Every row comes from one small tree of marks. Brackets hold a mark, then the marks that hang from it, in the order of their numbers. Every link used is in the known rows. Which tree was each row made from?
Known rows:
{Z_786 {Z_186 Z_709}}: [ 0.953  0.322  1.423 -0.172 -0.760 -0.546  1.430  1.725 -1.725  0.733
  0.185 -1.622 -2.127 -1.652  1.600 -0.048  1.346  3.424  1.258 -0.270
 -0.598 -0.213 -1.766  0.320]
{Z_315 Z_529}: [-0.126 -0.234 -1.060 -0.190 -0.461 -0.085 -1.713  0.449 -1.712  0.053
  2.039  0.887 -0.159  0.756  0.689  1.195 -0.118 -0.525 -2.622  0.566
  0.672 -0.940 -0.629  0.253]
{Z_311 {Z_709 Z_277}}: [-0.131  1.290 -0.927 -1.234  0.138 -0.235 -3.753 -0.759 -1.372  2.337
  0.997  1.882  0.093  1.010 -1.236 -0.877  1.263 -0.290  1.872 -1.861
 -2.210  0.522 -1.711 -0.641]
{Z_578 {Z_246 Z_186 {Z_311 Z_709}}}: [ 0.480  0.379  0.616 -2.964  1.178  0.526 -1.298 -4.113 -0.460  2.180
  0.586  0.232 -0.242  3.627 -0.347  1.613  0.583 -2.820  3.585 -1.395
 -0.191 -2.029 -5.206 -0.975]
{Z_186 {Z_709 Z_277 Z_311 Z_578}}: [-0.688 -0.585 -0.211 -0.152  0.467  0.865 -2.921 -0.294  0.328  2.195
 -4.405  0.321 -0.289  0.198  2.057 -2.584  1.163  2.595 -1.944 -0.588
 -5.306  2.166 -3.074  0.573]
{Z_186 {Z_709 Z_311 Z_578}}: [-0.182 -2.848  0.168 -0.581  0.663  0.872  0.145  0.184  0.027  1.064
 -3.978 -0.943 -0.389  0.215  1.943 -1.682  1.422  2.427 -1.133  0.298
 -3.422  1.113 -2.786  1.022]
{Z_529 Z_709}: [-0.702 -0.098 -0.459 -0.372 -0.336  0.410 -0.943 -0.603  0.197  0.156
  1.136  0.529 -0.998  0.472 -0.357 -0.933 -0.937 -0.090 -0.413 -0.455
 -1.413  1.392  0.740 -0.152]
{Z_709 Z_277 Z_311 {Z_578 Z_246}}: [-1.260 -2.397 -0.718  0.661 -1.492  1.019 -1.427 -3.235  0.722  1.852
 -2.701  1.434  1.177 -0.066  0.713 -2.331 -1.193  2.840 -3.587 -0.060
 -6.539  2.435 -5.238 -0.044]
{Z_529 {Z_246 Z_186 Z_311} {Z_709 Z_277}}: [ 0.448  2.292 -1.410 -0.085  1.203  2.299 -7.923 -4.802  3.811 -0.111
  1.223  1.724 -0.698  4.486  0.600  1.857  0.189 -2.153  2.651 -1.156
 -2.427 -0.265 -0.176 -0.463]
{Z_186 {Z_709 Z_277 Z_311 {Z_578 Z_246}}}: [-1.200 -0.076 -0.027 -0.719 -0.154  0.888 -1.624 -2.236  0.016  2.862
 -4.233  0.784 -0.773  0.570  2.112 -2.806  0.662  2.886 -2.232 -0.713
 -5.726  2.213 -5.087 -0.108]
{Z_246 {Z_186 {Z_709 Z_578}} Z_311}: [ 0.794 -0.419  1.410 -2.261  2.422  1.199 -4.786 -1.147  0.787  1.840
 -2.744 -1.247 -0.013  3.224  2.215  1.210  2.201 -2.664  2.409 -1.293
 -0.813 -1.915 -3.169  0.701]
{Z_529 Z_246 Z_315}: [ 1.123  0.143 -3.244  0.674 -0.733  2.061 -1.766 -1.668  3.227 -2.693
  1.199  1.621 -1.187  3.823 -0.371  4.206  1.126  2.234  3.281 -0.036
  2.209 -1.717  1.161 -0.447]
{Z_709 Z_578}: [-0.341 -3.297 -0.011  0.481 -1.322  0.763 -1.047 -0.314  0.399  0.296
 -0.840  0.389  1.074 -0.099  0.333 -0.595  0.342  1.125 -1.164 -0.119
 -2.284  0.487 -1.137  0.647]
{Z_578 {Z_246 Z_186 {Z_311 {Z_709 Z_277}}}}: [ 0.052  1.818  0.451 -2.798  1.061  0.545 -3.260 -4.554 -0.338  2.853
  0.377  1.116 -0.254  3.501 -0.150  0.963  0.527 -2.774  3.059 -1.934
 -1.452 -1.398 -5.443 -1.244]
{Z_786 {Z_186 {Z_709 {Z_578 {Z_246 Z_311}}}}}: [ 0.825 -1.641  1.764 -0.428 -1.772  0.155  0.878 -0.333 -1.176  1.573
 -0.447 -1.943 -1.536 -0.441  2.730 -0.052  1.188  3.744  0.675 -0.513
 -1.745 -0.206 -4.455  0.322]
{Z_786 {Z_186 {Z_709 Z_277 Z_311}}}: [ 0.537  0.378  0.840  0.338 -0.542 -0.332  0.151  1.275 -1.283  1.172
 -1.130 -1.158 -1.672 -1.864  1.846 -0.881  0.749  4.296  0.022 -0.135
 -3.014  1.043 -2.773  0.369]
{Z_311 {Z_709 Z_277 {Z_578 {Z_246 Z_186}}}}: [-0.651 -0.563 -0.536 -1.841 -0.629  0.698 -3.876 -3.100 -0.925  3.257
  0.432  2.977  0.441  1.757 -1.679 -0.811  1.227 -0.522  1.646 -2.434
 -4.737  0.067 -5.039 -0.854]
{Z_186 {Z_709 Z_578}}: [-0.384 -0.849  0.437 -0.965  0.200  0.677 -1.314  0.134 -0.262  1.775
 -2.774 -0.055 -0.991  0.330  1.673 -1.311  1.792  1.473 -0.372 -0.840
 -2.242  0.665 -1.795  0.696]
{Z_578 Z_246}: [-0.621  0.899  0.211 -0.935 -0.914  0.101  2.151 -2.934 -0.399  1.070
  0.199  0.694 -0.877  0.550 -0.126 -0.276 -0.902  0.583 -0.504 -0.281
 -0.662  0.147 -3.119 -1.038]
{Z_786 {Z_186 {Z_709 Z_578}}}: [ 0.745 -1.802  1.263  0.242 -1.652 -0.033  0.839  1.539 -1.277  0.945
 -0.354 -1.370 -1.379 -1.626  1.804 -0.362  1.558  4.055  0.483 -0.459
 -2.093  0.030 -2.473  0.765]

Which tree is each row?
[-0.691 -0.813 -0.910 -1.352 -1.490  0.507 -3.160 -2.907 -1.100  3.164
  0.409  2.569  0.457  1.379 -1.153 -1.608  0.980  0.814  0.661 -2.222
 -4.491  0.900 -4.494 -0.833] | {Z_311 {Z_709 Z_277 {Z_578 Z_246}}}
[-0.112  1.436  0.022 -1.740 -0.243  0.203 -1.916 -3.977 -0.642  2.870
  0.506  0.424 -0.255  2.911  0.809 -0.218  0.159 -0.748  1.584 -1.453
 -1.077 -0.022 -4.749 -1.213] | {Z_578 {Z_246 {Z_311 {Z_709 Z_277}}}}
[ 1.825 -0.107 -2.771  0.480 -0.198  2.319 -3.645 -2.245  3.682 -2.248
  1.014  0.147 -0.590  5.278  1.203  4.776  1.217  1.308  3.802 -0.071
  3.320 -2.322  0.525 -0.111] | {Z_529 {Z_246 Z_311} Z_315}
[ 0.777 -0.916  0.173 -2.142  1.610  1.053 -7.469 -2.256  0.246  2.459
 -0.280  0.515  1.418  3.702 -0.002  1.092  1.857 -3.298  3.462 -2.128
 -2.294 -1.638 -3.742  0.179] | {Z_246 Z_186 {Z_311 {Z_709 Z_277 Z_578}}}
[-0.098  0.357  1.189 -0.004 -2.155 -0.090 -0.508 -0.448 -1.467  2.304
 -0.651 -0.026 -1.977 -1.438  1.949 -1.264  0.895  4.552 -0.362 -1.270
 -3.934  0.891 -4.306 -0.086] | {Z_786 {Z_186 {Z_709 Z_277 {Z_578 Z_246}}}}
[-0.256  3.578  1.137 -2.681  1.788  0.594 -3.263 -3.992  0.185  3.170
 -1.784  0.440 -1.555  3.287  1.777  0.336  0.544 -2.050  1.716 -1.848
 -1.355 -1.026 -5.196 -1.075] | {Z_578 {Z_246 {Z_186 {Z_709 Z_277}} Z_311}}
[-0.729 -2.990 -0.893  1.266 -0.906  1.009 -3.049 -0.983  1.122  0.994
 -2.830  0.796  2.012 -0.603  0.586 -2.152 -0.438  2.495 -3.236  0.144
 -6.014  2.367 -2.759  0.787] | {Z_709 Z_277 Z_311 Z_578}
[ 0.323  1.062  1.008 -2.190  1.130  0.654 -0.898 -4.009  0.368  1.463
 -0.125 -0.162 -0.355  3.021  0.600  1.511 -0.447 -2.589  1.772 -0.825
  0.032 -1.801 -4.433 -0.750] | {Z_578 {Z_246 Z_186 Z_311}}
[ 0.938 -3.195 -0.062 -1.166 -0.001  0.734 -3.335 -1.067 -0.219  1.481
  0.086 -1.283  1.643  2.681  1.052  0.361  1.699 -0.904  2.360 -0.913
 -0.475 -0.821 -2.659  0.593] | {Z_246 {Z_311 {Z_709 Z_578}}}
[ 0.297 -0.170  1.090  0.508 -1.690 -0.085 -1.589  1.096 -1.228  1.875
 -0.647 -0.364 -1.464 -1.730  1.934 -1.146  1.289  4.359 -0.192 -1.082
 -3.652  0.803 -2.635  0.298] | {Z_786 {Z_186 {Z_709 Z_277 Z_578}}}
[-0.186 -0.095 -3.076  1.177 -0.698  1.433 -4.501 -2.375  0.885 -0.911
  2.264  2.194 -0.574  2.270  0.807  1.097 -0.805  0.814 -2.829  0.872
 -2.965  0.860 -0.622  0.088] | {Z_315 {Z_529 Z_246 {Z_709 Z_277 Z_311}}}
[-1.229 -0.551 -1.695  0.157 -1.737  0.767 -5.533 -0.675 -1.116  1.301
  2.287  2.348 -0.426  0.989  0.701 -0.545 -0.859  0.052 -4.457 -0.511
 -3.613  1.299 -1.045  0.121] | {Z_315 {Z_529 {Z_709 Z_277 Z_578}}}
[ 0.371  1.973  1.185  0.107 -0.753 -0.639 -0.965  1.237 -1.558  1.611
 -0.117 -0.598 -2.167 -1.590  1.803 -0.713  1.108  3.647  0.581 -0.903
 -2.043  0.669 -2.029  0.102] | {Z_786 {Z_186 {Z_709 Z_277}}}
[-1.117 -2.081 -0.359 -0.116 -0.364  1.280 -2.413 -3.692  0.892  1.942
 -2.751  1.935  1.259  0.660 -0.108 -1.366 -0.894  1.307 -2.421 -0.401
 -6.929  1.327 -5.840 -0.064] | {Z_709 Z_277 Z_311 {Z_578 {Z_246 Z_186}}}
[ 1.389  0.436 -2.604 -0.861  1.638  2.391 -2.399 -1.806  3.371 -2.209
 -1.033  1.447 -1.920  4.634 -0.276  4.682  2.237  1.141  4.663 -0.310
  0.840 -2.654 -0.794 -0.123] | {Z_529 {Z_246 {Z_186 {Z_709 Z_311}}} Z_315}
[-0.092 -3.170 -0.582 -1.701 -1.441  0.629  0.025 -2.188 -1.376  2.108
  0.726  1.286  0.463  1.429 -1.241 -0.642  1.329  0.571  1.593 -1.275
 -2.693 -0.096 -4.196 -0.418] | {Z_311 {Z_709 {Z_578 Z_246}}}
[-1.259 -2.285 -0.455 -0.418 -1.982  1.101 -0.301 -2.612  0.373  1.108
  0.727  1.160 -0.759  0.716 -0.314 -1.642 -1.240  1.108 -1.634 -0.731
 -3.759  1.889 -2.138 -0.274] | {Z_529 {Z_709 {Z_578 Z_246}}}
[-0.031 -0.288  0.825 -1.860  1.885  0.983 -2.562 -0.515  0.155  1.349
 -2.303  0.757 -0.869  1.254  0.010  0.387  1.938 -1.415  1.612 -1.288
 -2.261 -1.296 -2.317  0.401] | {Z_246 {Z_186 {Z_709 Z_578}}}
[ 0.417 -1.531  1.457 -0.318 -2.025 -0.001  1.992  0.102 -1.609  1.518
 -0.259 -1.033 -1.839 -1.347  1.758 -0.540  1.102  4.363  0.449 -0.476
 -2.409  0.087 -4.017  0.126] | {Z_786 {Z_186 {Z_709 {Z_578 Z_246}}}}
[-0.205  2.150  0.449 -1.668  2.991  0.462 -3.346 -0.679  0.303  1.556
 -3.172  0.713 -0.971  1.137  0.311 -0.249  1.277 -1.317  1.010 -0.919
 -3.226 -0.325 -2.655  0.031] | {Z_246 {Z_186 {Z_709 Z_277 Z_311}}}
[-0.803  0.374  0.302 -0.783 -0.627  1.235 -5.619 -4.237  0.994  2.939
 -1.432  1.731  0.779  2.209  1.002 -0.549 -0.151 -0.718 -0.950 -1.745
 -4.522  0.254 -5.023 -0.347] | {Z_709 Z_277 {Z_578 {Z_246 Z_186 Z_311}}}
[-0.711 -2.164 -1.165 -0.793 -1.658  0.988 -3.101 -2.145 -0.952  1.093
  2.444  0.918 -0.589  2.309  1.566  0.429 -1.001 -0.399 -3.554 -0.089
 -1.781  0.358 -2.772  0.167] | {Z_315 {Z_529 {Z_709 {Z_578 {Z_246 Z_311}}}}}
[ 1.441 -0.578  0.453 -2.764  2.569  0.643 -4.305 -1.505 -0.202  1.379
  0.669 -0.608  0.727  3.657 -0.386  2.289  1.849 -4.196  5.016 -1.431
  0.690 -2.690 -2.774  0.121] | {Z_246 Z_186 {Z_311 Z_709}}
[ 0.406  1.240  1.141 -1.891  2.378  1.265 -7.347 -1.690  1.051  2.728
 -2.915 -0.201 -0.080  3.089  2.414  0.388  1.966 -2.507  1.718 -1.958
 -2.301 -1.077 -3.342  0.414] | {Z_246 {Z_186 {Z_709 Z_277 Z_578}} Z_311}
[ 0.455 -1.734  0.794  0.744 -1.279  0.050 -0.367  1.111 -1.001  1.286
 -1.752 -1.093 -0.895 -1.867  2.078 -1.359  1.061  4.970 -0.819 -0.220
 -4.553  1.260 -3.419  0.800] | {Z_786 {Z_186 {Z_709 Z_277 Z_311 Z_578}}}
[ 0.586  0.332 -3.275 -0.591  0.298  2.738 -3.892 -2.673  3.771 -2.459
  2.411  2.747 -2.249  5.032 -1.717  4.512  0.451 -0.024  4.376 -0.927
  0.398 -1.886  1.221 -0.630] | {Z_529 {Z_246 Z_186} Z_315 Z_709}
[-0.362 -1.396 -1.110 -0.797 -0.995  0.356 -4.577 -1.082 -0.845  2.564
  0.394  2.008  1.006  0.897 -1.092 -1.423  1.631  0.542  0.897 -1.979
 -4.121  0.857 -2.616 -0.081] | {Z_311 {Z_709 Z_277 Z_578}}
[-0.305  1.374 -2.855  0.765 -1.061  1.209 -5.543 -2.432  0.647 -0.415
  3.307  2.972 -1.195  2.455  0.668  1.320 -0.543  0.003 -2.186  0.036
 -1.999  0.478  0.373 -0.364] | {Z_315 {Z_529 Z_246 {Z_709 Z_277}}}
[ 0.436 -2.272 -2.194  1.308 -0.166  2.023 -0.229 -2.861  3.062 -2.330
  0.756  0.504 -0.462  1.937 -0.077  0.649 -0.712  1.510  0.587  1.185
 -2.535  1.199  0.480  0.185] | {Z_529 Z_246 {Z_709 Z_311}}
[ 1.378  0.558 -2.800 -0.254  0.725  2.278 -3.031 -2.221  3.461 -2.649
  1.152  2.236 -1.169  4.561 -1.410  5.357  1.458  0.124  4.794 -0.493
  2.018 -3.223  0.472 -0.371] | {Z_529 {Z_246 Z_186} Z_315}
[-0.860  0.303 -3.073 -0.295 -0.418  1.225 -3.384 -0.413  1.393 -0.194
  0.207  1.559 -1.449  2.149 -0.470  0.202 -1.322  2.458 -0.498 -0.937
 -2.514  2.081 -0.230 -0.219] | {Z_529 Z_315 {Z_709 Z_277 Z_311}}
[-0.954  1.755  0.502 -1.132 -0.331  0.864 -4.123 -2.589  0.162  3.840
 -3.219  0.718 -1.244  1.732  2.981 -2.095  1.194  1.484 -1.027 -1.783
 -3.937  1.335 -4.475 -0.491] | {Z_186 {Z_709 Z_277 {Z_578 {Z_246 Z_311}}}}
[ 1.662 -0.675 -1.898 -0.963  0.881  1.305 -5.117 -2.504  0.214 -0.553
  2.964  1.017  0.334  4.459  0.452  4.193  1.777 -2.741  1.949  0.131
  1.100 -3.294 -1.893  0.153] | {Z_315 {Z_529 {Z_246 Z_186 {Z_311 Z_709}}}}
[-0.370  1.111  0.829 -2.356  1.563  0.587  1.570 -3.046 -0.188  1.628
 -2.101  0.615 -1.471  1.519  0.092  0.114  0.197 -0.690  0.950 -0.506
 -2.095 -0.860 -4.998 -0.783] | {Z_578 {Z_246 {Z_186 {Z_709 Z_311}}}}
